Every row comes from one small tree of marks. Brackets hold a mark, then the marks that hang from it, in alphabetical order. Every link used is in the known rows. Which tree was each row made from?
Known rows:
(todu (riki bemip (katu malu) sumimur)): [-0.85 -1.17  1.44  0.46  2.23  1.76 -0.02  0.90  0.76 -1.89 -0.01 -0.23
 -1.83 -1.51  2.25 -1.45  0.78  1.44  4.14  2.45  1.55]
(todu sumimur): [ 0.90 -0.62 -0.69 -0.29 -0.29 -0.80 -1.10 -1.09 -0.25 -0.44 -1.07 -0.32
  0.01  0.19  0.52 -1.26  0.69  0.29  2.00  0.86 -0.85]
(bemip riki): [ 0.99  0.09 -0.22 -0.35  0.99 -1.18  0.56  0.75  1.15 -0.18  0.24 -1.18
  1.14 -0.39  1.26 -0.62 -1.22 -0.37  1.94 -0.65  0.07]
(riki (bemip malu todu) katu sumimur): [-0.75 -1.78  2.07 -0.44  2.04  0.03 -2.55  0.02 -0.18  1.51  1.54  1.76
 -2.81 -0.37 -0.66 -3.51  1.38  0.69  0.64  0.20  0.90]
(riki (katu malu) sumimur todu): [-1.81 -0.64 -1.43  0.78  1.96  1.81  0.88  2.49 -0.77 -1.07 -0.78  0.84
 -2.34 -0.61  3.58 -3.48  0.47  1.49  1.68  0.83  2.15]
(bemip malu riki): [ 1.28 -0.67  0.79 -0.09  1.29 -1.39  0.08  0.09  0.23  1.74  1.23 -1.23
  1.22 -0.06 -0.24 -0.20 -0.84  0.76  1.13 -2.03  0.29]
(sumimur riki): [ 0.12 -0.67  0.86 -0.21  0.18  0.53 -0.21  0.70  0.82  0.00 -0.01 -0.83
  0.53 -0.11 -1.63  0.89 -0.48  0.44  1.80  0.16 -0.06]
(riki bemip (katu malu) sumimur): [-1.64 -0.34  0.63  0.11  1.77  1.76  0.96  0.53  0.81 -1.27 -0.64  1.24
 -2.07 -0.75  2.25 -1.75  1.00 -0.15  2.40  1.63  1.58]
(bemip malu (riki sumimur)): [ 1.19 -0.49  0.84  0.29  1.60 -1.63  0.01  0.48  0.14  0.80  1.08 -0.08
  0.32 -1.85  1.12 -1.16 -0.52  0.10  1.92 -0.67  0.12]
(riki (katu malu)): [-1.53 -0.21 -0.91 -0.03  1.37  1.38  1.12  0.27  0.20 -0.51 -0.94  0.08
 -1.47 -0.20  2.36 -0.98 -0.60  1.39  1.40 -0.77  1.44]
(bemip riki todu): [ 1.05 -0.63 -0.58 -0.45  1.71 -1.57 -0.04  1.11  0.47  0.72  1.12 -0.30
 -0.36  0.37  0.33 -2.17 -1.80  1.14  2.32 -0.66  0.36]
(todu (riki (bemip malu) katu sumimur)): [ 0.20 -1.88  3.22 -0.24  1.63  0.52 -2.95  0.00  0.37 -0.02  1.18 -0.60
 -1.04 -1.70  0.36 -1.69  1.60  1.06  2.36  0.87  0.73]
(bemip (riki katu todu)): [ 0.07 -0.61 -1.10 -0.80  1.63 -0.07 -1.13  2.66  1.14 -0.19  0.09 -1.79
  0.79  0.27  3.17 -4.03 -0.56  0.25  1.69 -1.21  1.59]
(sumimur (riki bemip (katu malu) todu)): [-1.64 -1.60  0.75 -0.06  1.98  2.87  0.41  3.01  1.07  0.10  0.04 -1.09
 -0.20  2.46 -0.79 -1.75  0.80  1.73  2.56  0.88  2.64]
(todu riki): [ 0.82 -0.76  0.92  0.26  0.51  0.08 -1.13  0.25  0.00 -0.76  0.60 -1.49
  0.15 -0.69  0.15  0.40 -0.29  1.53  1.94  0.80 -0.02]
(bemip todu): [-0.05 -0.62 -0.26  0.03  1.03 -0.44 -0.68  0.18 -0.63  0.75  0.92  1.00
 -1.52  0.65 -1.03 -1.31 -0.42  1.47 -0.01  0.10  0.21]
(katu malu riki): [-0.90 -0.91 -1.01  1.06  1.92  0.64  2.33 -0.97 -0.69  0.72 -1.68  0.40
 -2.47 -0.18  0.09  1.17 -0.48  1.57  1.77 -0.22  0.02]
(todu (riki bemip) sumimur): [ 1.58 -1.65  1.57 -0.13  0.35 -0.09 -1.88 -0.52  0.71 -1.09  0.16 -1.67
  0.50  0.86 -1.01 -0.95  1.45  1.14  3.69  2.91 -0.58]
(todu (sumimur riki)): [ 0.89 -1.06  0.10 -0.52 -0.18  0.00 -1.32 -0.13  0.55 -0.57 -1.12 -1.03
  0.55  0.41 -1.03 -0.18  0.03  0.66  3.77  0.85 -0.85]
(riki sumimur todu): [-0.29 -0.38 -0.56  0.90  0.75  0.35 -0.16  2.08 -1.06 -0.62  0.21  0.85
 -1.01 -0.74  1.14 -2.58  1.21  0.03  0.03  1.68  0.71]
(riki bemip todu): [-0.40 -0.81  0.59  0.26  0.46  0.90 -0.11  1.92  0.16  0.45  0.95 -0.38
  0.45  2.50 -1.46 -1.94  1.89 -0.02 -0.87  1.72  1.36]
(bemip (riki (katu malu)) (todu sumimur)): [ 0.27 -1.25 -2.37 -0.54  2.84 -0.58  0.00  0.38  0.56 -0.39 -0.75 -0.58
 -1.72  0.67  3.24 -4.14 -1.70  2.76  5.55 -0.66  1.01]
(todu (riki sumimur)): [ 0.80 -0.53  0.85  0.56  0.82 -0.29 -1.14  0.58 -0.34 -1.70  0.39 -0.06
 -0.88 -2.65  1.55 -0.52  0.14  1.01  2.78  1.96 -0.34]

Which tree is each row?
[ 1.61 -1.85 -0.18 -0.15  1.16 -1.08 -2.68 -0.37 -0.69 -0.55  0.52 -0.61
 -1.43  0.46 -0.22 -2.30 -0.19  3.21  3.77  1.71 -0.68]	(bemip (todu riki sumimur))
[ 0.30 -2.54  2.34 -1.26  0.69  0.62 -3.24 -0.87  1.26  1.10 -0.30 -1.52
  0.43  1.38 -2.06 -1.60  1.48  0.68  3.41 -0.14  0.13]	(todu (sumimur (riki (bemip malu) katu)))
[ 0.85 -2.33  1.44 -0.27  1.19 -0.89 -2.04 -1.27 -1.00  2.28  1.44  0.63
 -1.29  2.76 -3.52 -2.22  1.66  1.69  1.04  1.01  0.00]	(riki (bemip malu (todu sumimur)))
[ 1.02 -2.08  1.51  0.53  1.77 -0.68 -2.10  0.03 -1.78  2.06  2.60 -0.37
 -1.51  0.44 -2.18 -0.58 -0.40  4.02  1.05 -0.33  0.44]	(bemip malu (todu riki))
[-0.95 -0.78 -1.03  1.47  2.22  0.51  2.20 -0.58 -0.89 -0.29 -1.80  1.54
 -3.59 -2.10  1.41  0.52  0.04  0.99  2.75  0.93 -0.25]	(katu malu (riki sumimur))
[ 0.42 -2.73 -0.08 -0.31  1.63 -0.78 -2.01 -1.82  0.10  1.14 -0.98  0.54
 -3.05  1.45 -2.28 -2.12  1.37  0.76  2.75  1.71 -1.26]	(katu (riki (bemip (todu sumimur))))
[-0.05 -1.39  0.28 -0.70  1.87  0.03 -3.02  0.66  0.04 -0.46  0.79 -0.65
 -2.03 -0.68  1.19 -2.53 -0.83  2.93  2.46 -0.24  0.60]	(bemip (todu (riki katu)))
[-0.99 -1.72  1.44 -0.87  0.91  1.93 -1.94  2.58  1.63  0.03  0.21 -1.60
  0.46  1.87 -1.08 -2.47  1.34  0.01  1.57  0.71  1.61]	(sumimur (riki bemip katu todu))
[ 0.57 -3.41  0.62  0.45  1.51 -0.07 -2.10 -0.84 -0.98  2.60 -0.60 -0.57
 -1.08  2.52 -2.78 -2.20  2.95  1.11  0.99  1.03 -0.30]	(katu (riki (bemip malu) (todu sumimur)))
[ 0.04 -0.97  2.56  0.48  0.89 -0.12 -0.69 -0.23 -0.28  1.21  1.33  1.16
 -0.71 -0.23 -1.73 -0.53  1.91 -0.46 -0.24  1.25  0.44]	(riki (bemip malu) sumimur)
[-1.07 -1.28  0.88 -1.13  1.46  0.62 -2.09  0.33  1.04  0.47  0.64  0.59
 -1.99  1.21 -0.61 -2.99  0.71  0.30  0.72  0.38  0.98]	(riki (bemip todu) katu)
[ 0.37 -2.82  0.65 -1.08  1.50 -0.21 -3.85 -0.63 -0.27  1.82  0.16 -0.65
 -1.49  0.79 -1.59 -2.93 -0.04  2.92  3.46 -1.26  0.12]	(bemip malu (todu (sumimur (riki katu))))
[-1.63 -0.55 -1.52  0.38  1.75  1.98  0.86  2.06 -0.79 -0.21 -0.45 -0.35
 -1.29  1.34  2.49 -2.65  0.11  2.11  0.69 -0.26  2.50]	(riki (katu malu) todu)
[-0.56 -0.92  0.08  0.19  1.91  1.54  0.07  0.49  0.00 -1.23 -0.27 -1.27
 -1.25 -0.61  2.60 -0.62 -0.85  2.99  3.45 -0.10  1.38]	(todu (riki (katu malu)))
[ 0.37 -1.12  0.42 -0.64  3.01 -1.50 -1.85  0.68  0.19  1.12  1.15  0.57
 -1.86 -1.84  2.08 -3.96 -1.06  1.34  2.62 -1.61  0.70]	(bemip malu (riki katu sumimur) todu)
[-0.31 -2.67 -0.90  0.50  2.68  0.06  0.63 -1.71 -0.51  1.07 -1.18  0.95
 -3.81  2.09 -1.84 -1.41  0.95  2.47  3.66  1.88 -0.19]	(katu malu (riki (bemip (todu sumimur))))
[ 0.56 -1.79  1.29 -1.01  0.73  0.36 -3.55 -0.46  1.35 -1.46 -0.65 -2.01
 -0.08  0.12  0.96 -2.53  1.34  0.94  4.27  1.85  0.04]	(todu (riki bemip katu) sumimur)
[-1.43  0.09 -0.84  0.18  1.73  1.25  0.93  0.45 -0.13 -1.58 -1.19  1.11
 -2.38 -1.88  3.70 -1.76 -0.15  0.96  2.33  0.47  1.21]	(riki (katu malu) sumimur)
[-0.74 -1.30  1.44  0.07  1.87  1.89  0.05  0.64  0.98 -1.05  0.24 -1.41
 -0.89  0.48  0.97 -0.76  0.19  2.19  3.36  1.11  1.80]	(todu (riki bemip (katu malu)))
[ 0.18  0.14 -0.26 -0.93  1.56 -0.71 -0.89  1.15  1.95 -1.65 -0.70 -0.49
 -0.34 -3.23  4.49 -3.11 -0.88 -1.13  3.63 -0.48  0.34]	(bemip (riki katu sumimur))
[ 0.62 -1.51  0.17 -0.50  0.68 -0.63 -1.72 -0.65  0.11  0.41  0.31  0.69
 -1.30  2.23 -2.10 -2.63  1.36  0.85  1.87  2.08 -0.26]	(riki (bemip (todu sumimur)))
[-1.17 -1.72 -0.22  1.72  2.84  1.31  2.01  1.19 -0.59  0.32 -0.86  1.19
 -3.05  0.52 -0.19 -1.39  1.97  0.73  1.79  2.65  1.02]	(katu malu (riki bemip sumimur todu))
[-0.38 -2.20  0.64 -0.09  1.85 -0.21 -0.73 -0.96  0.18  1.60 -0.03  0.96
 -2.92  1.15 -2.82 -0.82  0.90  0.52  0.83  1.03 -0.47]	(katu (riki (bemip todu)))
[-0.50 -1.39 -0.79 -0.57  1.24  1.35 -0.32 -0.06  0.76 -0.87 -1.99 -1.12
 -0.82  0.29  1.35 -1.34 -0.49  2.02  5.33  0.14  0.53]	(todu (sumimur (riki (katu malu))))
[ 0.99 -2.80  0.60 -0.62  1.95 -0.75 -4.43 -1.00 -1.15  0.90  0.77 -1.04
 -1.83  0.14  0.19 -3.35  0.24  4.15  3.49 -0.53  0.08]	(bemip malu (todu (riki katu) sumimur))
[-1.57 -1.78  0.99 -0.47  2.63  1.87  0.10  1.38  1.22  0.54  0.50  0.10
 -2.04  1.81 -1.69 -1.53 -0.39  2.37  3.38  0.55  2.07]	(sumimur (riki (bemip todu) (katu malu)))
[-0.19 -1.21  2.29 -0.43  1.13  0.84 -2.61  0.64  1.45 -1.95  0.27 -0.64
 -1.02 -2.04  1.86 -2.04  1.28 -0.02  3.44  2.14  0.51]	(todu (riki bemip katu sumimur))
[ 0.78 -1.50  1.58 -0.65 -0.19  0.39 -1.30 -0.13  1.48 -0.19 -0.61 -1.12
  0.91  1.31 -2.56 -0.44  1.31 -0.13  3.62  2.18 -0.66]	(todu (sumimur (riki bemip)))
